Every row comes from one small tree of marks. Brackets hold a mark, then the marks that hang from it, in the order of their numbers. Every link used is in the known rows. Which tree was each row made from?
(in the rows, 128 means zero)
Known rows:
{k163 k457}: [136 185 134  95 104 102  98 136 154  96 100 147 116 151 130 171 132 150
 140 127 132 166 104 136 120 132  95 118 112]
{k956 k634}: [130 161 114  73 114  98  76 168 158  87 135 130  99 135 130 178 151 107
 105 111 144 167 146 165 106 124 109 118 100]
{k192 k457 {k634 k480 k956}}: [150 161 104 127  78 108 118  96  72 107 123 155 139 153 110 114 169  90
 138 136 125 164 118 110 134  72  97 174 132]
{k457 k80 k454}: [174 164 145 111 122 124  89 183 147 118 150 122 129 116 173 177 154 171
 134  84 116 140 146 138 136 128 107 120 151]
{k530 {k454 k366 k457}}: [ 99 159 157  20 123 119  83 162 154  84 124 120  69 157 187 118  86 106
  78 150 124 121  72 140  89 127 178 102 118]
{k163 {k457 {k80 k634} {k454 k530}}}: [173 194 168 146 143 152  67 171 139 128 158 113 156  96 151 171 147 172
 104 101 113 165 139 120 162 107  88 126 145]
{k457 {k80 {k634 k480}}}: [166 121 125 117  91 122 117 158 127 109 168 141 145  96 143 155 144 105
  95 100 150 148 132 163 165  88 102 185 110]
{k519 k254 {k634 k480 k956}}: [165  86  91  57  92  61  82 123 120  78 146 126  79 175 117 133 112 101
 152 142 196 130 114 153 147  71  61 170  97]
{k634 {k192 k457} k956}: [113 150  98  91 115 111 115 115  69 120  99 180 119 152 118 114 149 104
 126 110 113 164 111 130  97  78 141 147 128]
{k163 {k457 {k80 {k634 k956}}}}: [169 156 135 110  92 141  85 142 107 100 163 140 150  98 146 147 128 145
 116 111 125 170 100 114 161  92 102 172 132]
{k480 k634}: [121 149 114  85  92 120 127 168 135  95 132 132 107 138 124 181 153 109
  93 135 165 150 119 142 109 123  76 151 108]
{k457 k80 {k454 k366}}: [153 158 159  93 129 151  74 182 146 110 155 126 110 124 184 166 133 164
 109  88 115 129 134 128 129 124 128 114 164]
{k80 {k634 k480 k956}}: [176 121  98  88  67 112 107 146  83 104 155 148 149 107 115 111 128  70
  82 135 171 170 134 143 136  86  83 176 100]
{k530 {k454 k366}}: [123 161 142  31 113 100  78 154 139  88 128 104  87 162 172 131  85 121
  89 145 131 148 110 132  99 137 151 118 113]
{k163 {k457 k454}}: [162 204 150 117 116 119  74 158 150 113 103 160 133 142 129 162 142 170
 136 114 129 171 116 117 128 139  91  83 123]
{k634 k192 k956}: [127 134  92  69 104 117 113 143  82 117 125 161 103 135 139 112 129 105
 119 119 123 162 130 147 107  95 101 143 123]
{k956 {k634 {k192 k457} k480}}: [109 142 107 117 133 108 101 125 114 123 100 216 105 141  76 128 178  59
 112 102 137 181 135 165 116  63 134 136  74]
{k457 {k80 k634} {k454 k366 k530}}: [152 161 167 105 144 167  61 190 128 117 174  89 134  97 177 165 136 149
  55  93 120 138 156 131 139 106 115 132 167]
{k530 {k454 k366 {k457 {k80 k634}}}}: [120 144 167  51 124 149  80 175 145  86 166 118 100 112 201 118  90 119
  55 117 113 115  68 143 133 102 193 141 131]
{k480 {k634 k956}}: [135 136 103  66  80 125 120 160  95 102 152 127 108 133 123 154 146  89
 102 146 170 159 121 121 105 108  67 167 114]
{k480 {k634 {k192 {k457 k80}} k956}}: [106 123 113 112 116 154 137 131  63 123 146 180 112 124 117 132 172 103
 121 109 124 154 101 112 123  57 119 191 132]
{k457 k80 {k454 k366 k530}}: [143 163 162  90 151 156  70 183 143 119 163  82  99 123 190 175 134 160
 101 100 109 132 160 127 117 128 113 120 168]
{k163 {k457 {k80 k634}}}: [157 169 146 130 102 141  92 147 142 100 139 147 148 108 147 173 139 162
 113  97 120 162  99 134 165 107 114 155 126]
{k634 k192}: [112 149 108  86 114 108 122 149 121 112 105 166 103 142 138 142 141 122
 113 105 116 151 126 169 106 109 114 126 118]
{k80 {k634 k192 k956}}: [137 132  94  87  95 127 110 146  64 111 136 163 138 105 128 101 131  94
  76 112 130 165 122 155 122  77 112 156 116]
{k519 k254}: [125 141 112  82 110  71  95 131 138  90 114 113 106 177 151 172 126 139
 139 107 147 140 116 157 129 127 106 132 117]

Write each row's tree:
[ 96 137  99  98 104 132 132 127  57 122 117 187 111 139  90 120 166  81
 101 127 143 168 102 119  99  68 111 167 115]
{k480 {k634 {k192 k457} k956}}
[199 163 163 159 107 153  86 159 132 128 156 178 166  90 121 140 153 142
 111  97 143 168 122 127 184  90  88 137 108]
{k163 {k457 {k80 {k634 k480}} k454}}
[136 121  93 119  94 122 120 112  45 130 117 208 153 116  82  83 147  59
  85 115 141 175 116 141 127  40 128 174  98]
{k80 {k634 {k192 k457} k480 k956}}
[145 185 154 129 158 121  82 158 135 135 135 100 128 133 159 188 171 164
 140  90 105 150 155 115 123 116 123 130 166]
{k192 {k457 k80 {k454 k530}}}
[171 120 111 123  87 125 110 126  80 114 158 159 162 104 118 128 152  93
 109 110 146 165 121 119 152  60 124 203 124]
{k192 {k457 {k80 {k634 k480 k956}}}}
[109 147 168  31 134 137  83 169 159  88 155 110  64 139 214 131  91 129
  94 129 106 107  73 135 116 120 186 129 138]
{k530 {k454 k366 {k457 k80}}}
[150 199 165 103 121 145  61 158 145 106 106 162 113 146 140 150 125 160
 110 116 130 155 111 111 121 132 114  76 133]
{k163 {k457 {k454 k366}}}
[102 149 157  73 139 170  87 177 151  92 164  93  96 105 192 163 123 120
  51 111 115 111 101 155 122  96 153 152 158]
{k454 k366 {k457 {k80 k634}} k530}
[138 184 108 120  83 105 105 104  81  90 116 128 141 160 130 134 170 122
 136 125 104 158 110 105 121  93 116 158 160]
{k192 k457 {k634 k956}}
[180 185 165 147 117 151  69 170 138 116 147 155 168  95 142 161 147 178
 110  85 118 163 112 122 174 110 106 121 136]
{k163 {k457 {k80 k634} k454}}
[142 156 126 138 128 115 111 133  93 149  91 217 135 138  94 113 167  96
 123  92 124 165 134 142 120  77 121 113 108]
{k634 {k192 {k457 k454}} k480}
[142 107  92  76  94 117 128 133  72 130 132 182 104 127 118  91 135  70
 122 132 141 164 139 154 118  74  86 160  95]
{k634 k192 k480 k956}
[ 90 162 111 107 139 107  87 134 119 110  98 186 106 145 100 148 173  92
 112  92 118 176 124 162 100  85 153 118 103]
{k956 {k634 {k192 k457}}}
[115 140 109 116 118 107 135 113  99 132  87 205 118 151  97 123 158  84
 126 110 130 163 122 156 115  73 128 147  96]
{k634 {k192 k457} k480}
[163 147 112 143  89 124 121 100  78 108 152 142 137 136 137 127 179 106
 159 116 103 150 120 110 161  65 104 198 155]
{k192 {k457 k80} {k634 k480 k956}}
[136 112 109 114 114 132 129 108  68 138 138 197 117 125 121 107 157  90
 150 104 119 160 120 131 136  52 127 188 123]
{k634 {k192 {k457 k80}} k480 k956}
[161 197 166 124 154 141  72 163 154 131 149 104 116 120 165 182 152 182
 145 107 106 160 145 114 140 128  78 115 148]
{k163 {k457 k80 {k454 k530}}}
[189 135 132 120  84 145  98 131  98 112 172 161 149  97 119 123 133 111
 118 123 145 175 109 118 176  71  84 187 109]
{k163 {k457 {k80 {k634 k480 k956}}}}
[121 135 107 105 125 130 117 118  75 125 133 170 118 132 144 125 157 124
 145  90  94 154 109 127 119  69 147 174 151]
{k634 {k192 {k457 k80}} k956}
[160  94 104 112  95 148 124 146  63 129 175 179 134  82 132  94 140  80
  94 101 136 160 132 155 162  49  99 199 111]
{k457 {k80 {k634 k192 k480 k956}}}
[115 123 120 130 142 132 104 129 121 128 136 203 104 120 103 142 181  81
 129  79 119 170 136 166 140  54 142 162  96]
{k956 {k634 {k192 {k457 k80}} k480}}
[132 179 155  74 143 136  66 178 138 116 132  92  98 141 167 164 131 139
  84 122 128 142 161 129  96 135 102  95 150]
{k457 {k454 k366 k530}}
[ 92 150 158  52 149 160  94 169 168  96 152  84  59 133 206 170 123 130
  95 116 106 103 108 145 100 114 144 139 158]
{k454 k366 {k457 k80} k530}
[185 179 122 149  91 121  95 119  65 121 127 163 157 141 106 103 178 106
 139 123 122 165 131  98 142  72  90 140 143]
{k192 {k457 k454} {k634 k480 k956}}
